Known rows, with every step that occurs:
m/x/a/d: [ 22   6 -12  15   1   1   5 -10 -13 -22 -16   5   7 -13  -4  -5 -23  -4
 -11  21  12 -19]
x/a/d/m/v/c: [ 32 -24  14  -1 -19  20  -6 -22  16   7  24  33  -2 -20   4   4  13  17
   7 -16 -25   8]
c/x: [-23  21  -7 -12  14 -16  -3  18 -22   5  -3 -20 -16  13  12  -2  -5 -20
  -7  13   5  -3]
c/x/a/d/m/r: [ 22  24 -29 -15  27  19 -13  10 -23 -39  52  -5  -6 -16 -14 -28  13 -32
  34  19  13 -30]
v/m: [-22   3   9  -5   4  -7  -7  10  -1  23 -11 -24  -2   6   5  14 -12 -11
   6  -9  -7   0]
r/m/v/c: [ -3 -19  30  -2 -22  -7   8   3  -2  27 -11   3  -2  11   4  10  20   5
  -6 -31 -12  16]
m/v/c: [ -9 -19  37   5 -14   4   4 -14  20  38 -25  -8  -1   7  17  14  21  31
 -15 -21 -17  27]
r/m/d: [  0  35 -16 -15   3  -4  11  33 -50 -17  19   6   9  -8 -51 -20  34 -70
  16  -2  15 -36]
r/m: [-14  14   7 -13  -9 -16  10  27 -59   4   0   6   6  -5 -24   2  12 -54
   3   2   6 -13]
d/m/v: [-14  15  16   0  -7  13  -5  10  -5  22   3  33   7 -29 -17   9  24 -18
  -6  14  -7  10]
c/x/a/n: [ -9  -9 -21   3   0 -20   0  -9  -3 -28  -8 -15 -12  19  -5 -17 -41  13
   3   9   0  -2]
d/m: [-19  29   6 -15  -8   3   4  21 -41  12  23  27  13 -26 -25   1  24 -57
   4  19  -1 -15]
d/m/v/c/x: [-12   1   8 -10  -8   1  -5   4  30  28  19   9 -15  13  21   2  20  15
  -4 -15 -14  14]
x/a/d: [ 22  -4  -3  -4   1   2  -5  -8 -35 -15   3   6   0 -21  -4   0 -12 -17
   5  13  -8  -7]
m/r: [-14  24  15  -3  19  14   7  10 -34   2  -5 -33  16  -9 -21 -10  31 -31
  10  16  18 -15]
c/v: [-12   2   3   4   9   2  14   2   0   8  -6  10   6   3   8  11  14   8
 -25  16  11  20]
c/v/m/d: [ -5   5 -22   4  25   8   5   6  43  -5   7 -13   2  16  -8  -3  18   9
   3 -10  15   0]
x/m/r: [-14  13  21  -7   6  13  -9   5 -26 -10 -17 -34  24 -10 -13   1  -7  -2
  29  11  11 -15]
x/a/d/m: [ 21  10 -10 -13  -6  11  -6   1 -41 -16  36  37   4 -37 -20  -5   5 -42
  16  18 -10 -20]
x/a: [ -4   6   4   9  -3 -16  -5 -10 -30  10 -17  10  19 -18 -15   3  -1 -15
 -13   3 -14  10]
c/v/m/x/a/d: [ 25 -24 -26  27  15   2   3 -20  56 -20 -11  -2   1  15  23   8 -37  50
 -17   2  16   8]
r/m/x: [-13  24  -4   7  -9 -16  19  27 -37  -2 -17   7  11   2 -22  -4  -3 -42
 -14  10  23 -25]
a/d/m: [  7  19  -1 -29  -2  21   3  21 -45 -13  43  23  -9 -28 -15  -1  11 -58
  23  29   4 -32]
m/v: [-14   3  22   8   1   5  -4  -1  -1  20 -32   0   2 -12  -1  14  14   7
 -16   8  -4  24]

Rows:
[ -7 -15   8  -9  -8 -18   1  10  11  19  -1 -10 -21  32  25   2   8  15
  -6 -31  -7  14] -> r/m/v/c/x
[  4 -21   5  14  -3 -19 -14 -25  39  23 -22  -8 -10  20  32   3  -2  57
 -20 -31 -23  39] -> m/v/c/x/a
[  2  15 -14  23  -9 -28   9   8 -30  -7 -25  20  25  -8 -29  -7 -10 -26
 -22  -1  11 -10] -> r/m/x/a
[ -9  24  -4 -11  -3   6  -8  10 -18 -18  -8 -10  19 -12 -27  -4  -4 -18
  25   5   4 -26] -> x/m/d
[  1  -8  -2   5 -10 -11 -14 -15  35  25  10  23  -4   4  17  -1  13  30
 -10 -26 -26  26] -> d/m/v/c/x/a
[-15 -13   2   4  13  -3   5   0  34  17  -7 -10   0  19  22  21  -5  25
 -12  -6   5  23] -> c/v/m
[-17  12  12   1  22  10  -4  10   0   9  -8 -53   7   5 -10  -2  11 -12
  24  -6  12 -11] -> v/m/r
[ 24  -7 -18 -24  -6  -1  -7  -4  -5  -9  54  13 -18   3  19 -12  -1  -9
  18 -14 -16 -18] -> v/c/x/a/d/m
[ 26  -3  -1   2  -6  21 -14 -10  -6 -10  18  42  -1 -38 -13   3   8  -5
   9  14 -14   5] -> x/a/d/m/v
[ -5 -14   1  10 -13 -10   8 -18 -15 -19 -17  -2   9  -3 -24 -10 -27   3
   2  10  -5  -1] -> x/a/n
[ 29 -33   0  -1   2   0 -14 -25  32  -1  -4 -11 -26  17  42   1 -13  54
  -2 -20 -19  21] -> m/v/c/x/a/d
[ 11  -9   1 -24  -2  19  -7   6  25   3  40   5 -34   9  32   0   9  13
  16  -5  -7  -3] -> a/d/m/v/c/x
[ 17  14 -30 -21   9   1 -15  10 -26 -26  46  23 -15 -14   0 -13  -9 -33
  17  18  -4 -18] -> c/x/a/d/m
[ 29   4 -20   9  -6 -10   9   8 -35 -34  -2  15   6  -9 -20 -10 -22 -31
  -2  10  16 -29] -> r/m/x/a/d
[-10 -30  43   2 -28   3 -11 -19  28  25 -38 -13  10   6  26  25 -18  58
   2 -26 -21  24] -> x/m/v/c
[  0 -42   3  14 -14 -12   1 -34  53  -6 -22 -19 -15  36  20  -7 -30  73
  -5 -23 -18  27] -> m/v/c/x/a/n
[-10  -4   2  10  31  16   6   0  38   3  -1 -40  10  17   6   5  18  27
   7  -2  23  13] -> c/v/m/r
[  8  28 -13  -9  -3  19  11  19 -23 -20  26  23  -1 -20 -16  -7   0 -47
   6  36  23 -44] -> a/d/m/x
[-14  -2 -11  26  13  -4  15   0  59   8 -27 -13   6  26  20  15 -18  38
 -28   2  24  13] -> c/v/m/x
[  0 -34 -21  41   0 -11  17 -29  80 -24 -32 -10  10  33   1   0 -54  71
 -18  -3  20  13] -> c/v/m/x/a/n
[-13 -14  16  -1   0  -6  -3  -6  33  28 -15 -23 -21  28  39   6   8  41
 -16 -20 -11  26] -> m/v/c/x
